What can hang from each mark
resi: potap
tetiv: basi
kinu: tiso
nefed: basi dimu kinu resi
tiso: kinu
tibivi: basi dimu
dimu: nefed tibivi
basi: potap tetiv zabisi
zabisi: basi dimu
potap: resi

Each row was made from one small tree. Brackets hold a mark, then the marks that hang from it, in alphabetical order. Every link used is in the known rows. Write each row's tree.
Known rows
[nefed basi]: [ -7  20   9  18  10  16 -22 -19  -4  17 -22 -26  -8 -33 -18  -9 -11   3
  -2  25  25  23 -16  19 -21  13  -1   6 -26   6  -6 -26 -17  23  68  45
 -36  17  16  17   7]
[dimu [nefed [basi potap tetiv] resi] tibivi]: [  4 -12  33  22  -5  12 -28 -17  24  16 -20 -29 -41 -57 -15  23   2   6
   8   7  33  21   4  20   8  -5   2   2 -18  29   3 -42  -1  43  40   7
 -10  13  14  13 -12]
[tibivi [basi potap [zabisi dimu]]]: [ -9  30 -50  20   7   7 -16   6   9   6 -17   4 -11 -32  -9   4 -17  -1
   0   9  38  15 -20   3   0  -3   2   3 -19  -5  -2  12  30   5  55  29
 -18  -4  17 -25   7]
[basi zabisi]: [ 11  29  -9  27   4  12 -20   0   5   8 -23  -6   7 -23 -22   5 -15  -3
  -4  10  32  33 -14  -9 -15  -9  -3 -12 -13  17   4 -13   8  19  60  46
 -28   4  19   9   7]
[tetiv [basi potap zabisi]]: [  8  39 -26  26  -8  20 -20  -3  11   2 -19  -9 -22 -15 -17  15   1   4
   2  10  42  20 -22 -10  -9 -17   2 -12  -7   3  14 -12  26  10  60  31
  -7  -2  21 -10  22]
[tetiv [basi [potap resi] [zabisi [dimu tibivi]]]]: [ -6  36 -11  21 -20  10 -11   3   7  10 -26   0 -16 -31   1   3  -6   7
   2 -13  46  33 -16   7 -10 -31  -4 -11 -12   9 -11  -9  24  17  52  41
 -25 -18  20  15   0]
[nefed [basi tetiv zabisi] dimu kinu [resi potap]]: [-12  20  26   1  30  -6 -19  -6   4  45 -19  15  16 -45 -18 -10 -19   5
  -1  29  27  22 -19   0  58  17   6  39  -7  49   6 -39  39  30  35  13
 -68  33  17  -4   6]
[tibivi [basi potap tetiv [zabisi dimu]]]: [ -1  31 -48  15   8   5 -14  11  25   2 -16  21  -9 -32 -15  14 -19  -6
   1   4  43   4 -22 -17  17  -6   0   9  -9  -1  11   8  46   8  52  27
  -9  -2  21 -41  21]
[tiso kinu]: [ -3  30  24  30   4   4 -12 -18  -6   1 -18 -11  -3 -43 -16 -12 -16   7
  -3  12  27  38 -12  15 -15  -2   1   0 -25  -6  -6 -21  -8   6  65  53
 -24   0  18  40  -9]
[dimu [nefed [resi potap]] [tibivi [basi zabisi]]]: [ -9 -10  -6  36   4   4 -24  -5  52  37 -11  -3 -13 -58  -6   7 -22   3
   1   7  16  62   1  19 -16  -9   4  -6 -14  34 -11 -21  24  32  33  17
 -52  18  11 -19 -37]
[tetiv basi]: [-10  37  -6  25  -7  19 -23 -15  12  12 -25 -19 -13 -24 -12 -13 -10   6
  -4  14  29  33 -20  14 -33  -3  -1 -19 -20 -16   4 -18   0  14  70  46
 -24   8  21  -3  11]
[kinu tiso]: [  2  32   2  31   7  24 -28 -16  -1   3 -19 -11   4 -25 -14  -5  -4  -3
  -1  15  27  21 -19  22 -34  -5   3  -3 -29  -2   1 -16   1  16  64  35
 -37   8  15 -15  14]
[zabisi [dimu tibivi]]: [-11  22  -6  21 -15  10 -21 -15   2  15 -26 -13  -2 -44  -2 -16 -20   2
  -2  -1  27  33  -1  19 -23  -6  -7 -23 -36  -2 -15  -6  -1  29  54  54
 -45  -1  17  15 -11]
[zabisi [dimu [nefed resi]]]: [-12  15  13  26  -2  10 -25  -3   1  38 -30 -26  13 -53  -2 -15 -18   6
  -8   9  18  43  -7  40  -4  -7   0 -21 -37 -15   0 -18  -5  26  44  24
 -30   9  14   1 -34]
[tetiv [basi potap]]: [ -8  40  -8  24  -9  20 -25 -18   9   2 -16 -30 -24 -25 -19   0   3   8
   2  12  37  19 -18  11 -31 -13   5 -11 -21 -10  10 -10  13   9  64  31
 -10   2  20   1  18]
[potap resi]: [-12  43  38  22   6   9 -25  -3  -5   7 -21 -24  22 -39 -21 -10  -6   3
  -5   3  26  27 -14  16 -34 -18   0   6 -25  16  -8 -18 -12  18  65  44
 -33   3  16  35  -7]
[tetiv [basi zabisi]]: [  8  34 -21  25  -6  17 -14  -4  17  11 -24   0  -8 -12 -12  -2 -13   2
  -4  11  35  42 -24  -7 -17  -9  -2 -18 -10   4   6 -15  14  13  65  48
 -20   4  22 -10  18]
[zabisi [basi [potap resi] tetiv] [dimu tibivi]]: [-17  28   7  11 -17  12 -14  -7  12  -6 -20  -6  -4 -51  -5   8  -7   2
   2  -5  37   7 -15  10  -4 -18  -3   3 -32  -6 -20 -11   6  31  52  42
 -21  -1  20  12  -2]
[zabisi [dimu [nefed [kinu tiso]] tibivi]]: [-12  10 -14  28   0  23 -19 -16  16  29 -37  -2 -23 -49   9  -9 -11   5
   0   8  27  50   2  51 -20   5  -2 -18 -38  -3 -22 -29  -9  39  45  38
 -39   2  16 -12 -17]
[tetiv [basi [potap resi]]]: [-15  50  26  25  -5  16 -24  -8   3   2 -19 -26 -13 -33 -17   0   5  11
   0   3  38  17 -23  15 -34 -26   6   2 -15   0   3 -14   7  10  65  31
 -12  -5  18  19   9]
[dimu [tibivi [basi tetiv zabisi]]]: [ 10   8 -27  22   2   4 -14   1  52   4 -18  19 -25 -40 -16  16 -24  -9
   2  -1  39  21  -9 -17  -8  -4  -6   0  -5  21  -8 -14  21  30  57  43
 -19   4  22 -20   6]
[nefed kinu]: [-15  35  16  16  14  10 -22 -17   1  14 -24 -19  -4 -33 -22 -12 -11   6
  -4  19  31  36 -12  13 -10  12   3   3 -28  16  -5 -25 -15  24  63  43
 -32  10  18  14   0]
[tibivi [basi potap] [dimu [nefed resi]]]: [-17 -15   4  35   0   4 -24   3  21  16 -20 -25 -33 -69 -11  -5  -2   1
   2   6  23  10  -3  39  -8 -11  11   5 -23 -16  -5   1   2   8  41   5
 -24   8   7  -6 -26]

Which tree is each row?
[ -2  -4  -3  24  14  24 -14  -6  17  15 -32   2 -39 -45 -10   7  15   0
   7  18  38   9  -9  30  27   4   7  24 -16   6  -7 -29   4  17  48  12
 -35  18  15 -25  20] | [tibivi [dimu [nefed [basi potap tetiv] [kinu tiso]]]]
[-25  -1 -17  28   9   6 -14  -2  26  12 -30 -13 -47 -63 -13  -4   1   5
   2  14  28  20   1  35 -10   5  10  12 -24  -8 -15  -3  -5   7  48  22
 -27   8  13  -9 -15] | [tibivi [basi potap] [dimu [nefed kinu]]]
[-14  37 -22  11  -4  18 -10  -9   6   5 -27   5  10 -38  -8  -7 -20  -4
  -7  16  26  17 -25   2   3   5  -3  -9 -34 -30  -5  -9   2  23  60  50
 -22  16  23 -27  13] | [zabisi [basi tetiv] dimu]
[-12  -1  14  26 -14   8 -25 -10  10  33 -30 -25  -8 -61   5 -12 -22   5
  -4  -2  20  52   7  44 -14  -6  -4 -26 -39  -2 -13 -19 -10  38  39  31
 -33   2  13  15 -41] | [zabisi [dimu [nefed resi] tibivi]]
[-17  41  21  21  -7  17 -22 -10  -5  -6 -15 -29   1 -39 -22   8   6   7
   1  13  30   9 -22  20 -29 -15   5  10 -32  -2 -11 -15 -10  17  62  35
 -11   3  14  31   0] | [zabisi [basi [potap resi]]]
[ -8  44 -20  13  13   2 -12  20  20   1 -17  21   9 -41 -12  10 -15  -4
   0  -5  45   2 -25  -9  13 -20   0  20  -4  10   0   2  39   6  56  28
 -15  -7  22 -17   9] | [tibivi [basi [potap resi] tetiv [zabisi dimu]]]
[  9  17  -3  26 -11   9 -17  16  25  11 -31   5  -3 -55  -5  27  -8  -2
   3 -21  42  31   0   1   9 -43  -6 -12  -9  25  -6 -14  25  28  37  34
 -23 -13  22   7 -13] | [basi [potap resi] tetiv [zabisi [dimu nefed tibivi]]]
[ 11 -15  16  24   6   8 -24  -7  41  37 -18   1  -4 -49  -9  18 -16   2
   4   8  21  59   0   3  24  -8   0   1  -4  51  -1 -45  22  44  32  18
 -53  26  16 -10 -14] | [dimu [nefed [basi tetiv zabisi] [resi potap]] tibivi]
[-30  11 -13  14   8  -1 -25 -20  13   9 -21 -15 -53 -62 -11  -9 -10   7
   7  13  39  -3   0  31 -22  18   4  22 -33  15 -18  -8  11  24  44  27
 -30   3  12  19 -10] | [nefed [dimu [tibivi [basi potap]]] kinu]
[-25   3   0  15  15 -12 -22  -8  28  40 -15   8 -12 -60  -5 -19 -29   5
   2  16  25  35  -6  18   8  17   5  25 -20  44 -16 -20  35  30  29  20
 -70  18  11  -1 -28] | [nefed [dimu [tibivi [basi zabisi]]] kinu [resi potap]]
[-14  14 -16  12  22   1  -8  14  39  32 -30  18 -10 -49  -4  -1 -32   2
  -8  15  29  45 -16  12  43  16   0   7 -14   5   0 -27  23  28  42  15
  -8  14  19 -41 -14] | [tibivi [basi tetiv [zabisi [dimu [nefed kinu resi]]]]]
[  4  48   2  15   4   5 -17  19   1   0 -22  10  29 -34 -16  13  -7  -2
   0 -10  45   7 -21 -17  26 -35  -1   9  -8  25   9  -3  33  11  51  31
 -21 -10  22   4  15] | [basi [potap resi] tetiv [zabisi dimu]]
[  2  34 -29  21  -2  12 -21   3  -9   8 -21  -4   5 -29 -14   7 -10   0
   1   4  39  22 -16  -4   9 -16  -1  -9 -21   5   8   3  24  12  50  34
 -26  -6  19  -2  10] | [basi potap [zabisi dimu]]
[  9  37 -25  16   2  11 -17   8   2   1 -20  12  10 -27 -18  18 -12  -5
   2  -1  44   7 -16 -24  32 -19  -2  -2 -12  12  17   1  39  14  50  31
 -17  -4  24 -20  25] | [basi potap tetiv [zabisi dimu]]
[-11  26 -49  20   7   6  -9   7  16  18 -24  13   2 -31  -4  -9 -30  -4
  -7  10  28  26 -21   4  -5   6  -5  -5 -21 -10  -9   5  20  10  60  46
 -30   1  20 -22   0] | [tibivi [basi [zabisi dimu]]]
[ 12   3 -16  12  -1   5 -15  -5   9  19 -34  12 -17 -45 -12   1 -16  -7
   4   8  37   6  -4  -5  12   4 -10   5 -10  35  -8 -25  19  32  48  46
 -45  11  20  13  11] | [nefed [basi tetiv zabisi] [dimu tibivi]]
[-23  13   1  22 -11  15 -15  -7   4  32 -30 -25   4 -52   3 -12 -19   6
  -9  21  10  44 -17  44  -2   5   0 -21 -47 -35 -10 -20 -18  31  47  27
 -18  18  13  -9 -29] | [zabisi basi [dimu [nefed resi]]]
[-10   8 -27  21 -24  23 -15 -12  27   4 -31  -8 -25 -60   0  21  -4   1
   4   4  30  23  -2  17   0 -13  -2 -25 -38 -18 -13 -14   7  35  41  34
 -15   6  20 -20  -6] | [zabisi [basi potap tetiv] [dimu nefed tibivi]]
[  6  16  -2  21   5   2 -17   8  44  -6 -12  11 -20 -46 -20  26  -9  -5
   8 -12  45   5 -10 -15 -11 -25   0  17   1  36  -6 -11  27  21  53  30
 -12  -9  19   7   3] | [dimu [tibivi [basi [potap resi] tetiv zabisi]]]
[ -8   0  33  31   3  14 -25 -20  21  29 -26 -20 -28 -44  -3  -1  -7   7
   2  14  25  51  -1  50 -16   9   3  -5 -33  21 -13 -45 -16  46  42  15
 -26   8   9   0 -25] | [dimu [nefed [kinu tiso] resi] tibivi]
[-12  14  -2  17 -12  15 -20  -5  14  14 -25 -14  -5 -56  -5  14  -6   5
  -2  15  27  19 -17  24  29  -5   5  -9 -35 -25   8 -17   6  28  39   9
  -2  13  16 -24  -9] | [zabisi [basi potap tetiv] [dimu [nefed resi]]]
[ -2  37  30   6  27   5 -15   2   3   7 -21   5  -9 -24 -30  18  -3   5
   3  14  49  16 -23 -13  34   0   3  43   1  49  -1 -40  10  22  58  27
 -11   5  19  18  22] | [nefed [basi [potap resi] tetiv zabisi] kinu]
[ 10  26 -31  20  15   9 -19   6  34  -7 -11  11 -17 -32 -29  25 -13  -7
   4   7  43   0 -22 -24  11  -8   3  11  -4  19  13  -4  35  11  58  23
  -4   2  21 -32  24] | [tibivi [basi potap tetiv zabisi]]
[ -5 -14  33  26  -3  12 -27 -20  13  33 -27 -37 -31 -56  -7  -4 -10   8
   0  15  18  48   5  44 -15   8  -2  -9 -30  14 -14 -43 -24  45  47  26
 -26  16   9  33 -32] | [dimu [nefed basi resi] tibivi]
[ 20  33  -6  22   4  12 -24   1  14  -8 -17   3   1 -26 -31  28  -5  -4
   3   5  45   8 -14 -30  12 -21   1   3  -5  30  21 -11  34  15  54  25
 -10   0  21  -9  26] | [basi potap tetiv zabisi]
[  8   8  12   9  12   0 -22  -1 -10  16 -19  -2  -4 -43 -23   8  -7  -1
   5  17  41 -18 -20  -3  44   4   2  28  -8  33  18 -22  35  19  40   7
 -21  12  15  10  14] | [nefed [basi potap tetiv zabisi] dimu resi]
[ -5  41   0  21   1   6 -19  12 -14   7 -19  -3  22 -33 -13   5  -6   2
  -1  -5  41  21 -19   1   4 -30   0   5 -15  21  -3   0  20   8  53  36
 -26 -12  18  22   0] | [basi [potap resi] [zabisi dimu]]
[-17  17  13  19  17  20 -24 -18   0  20 -28 -35 -38 -43 -19   9   5  13
   3  29  29  36  -4  36  -4  14   5  12 -27  20  -7 -41 -16  26  54  24
 -16  15  13  16  -2] | [dimu [nefed [basi potap] kinu]]
[-14  20  49   3  27   3 -18 -19   3  24 -20 -14 -11 -32 -24  -7 -16   8
  -3  29  32  26 -21   8  35  30   3  31 -19  25   6 -50  -6  35  59  21
 -16  25  17   8   9] | [nefed [basi tetiv] kinu resi]
[  1   8 -31  27  -2   7 -20  -6  28  -2 -12  -5 -43 -38 -17  19 -10  -2
   8   4  42  18  -6  -2 -27  -5   0   2 -13  24  -9  -3  18  21  52  30
 -15  -4  14   0   2] | [dimu [tibivi [basi potap zabisi]]]
[ -5  -7 -46  37  12  16  -9  11  30  14 -32  15 -42 -44  -7  10   7  -4
   6  12  36  20 -10  29   5   2  10  16 -14   1 -12  -7  15   6  45  14
 -27   4  12 -44   2] | [tibivi [basi potap zabisi] [dimu [nefed [kinu tiso]]]]
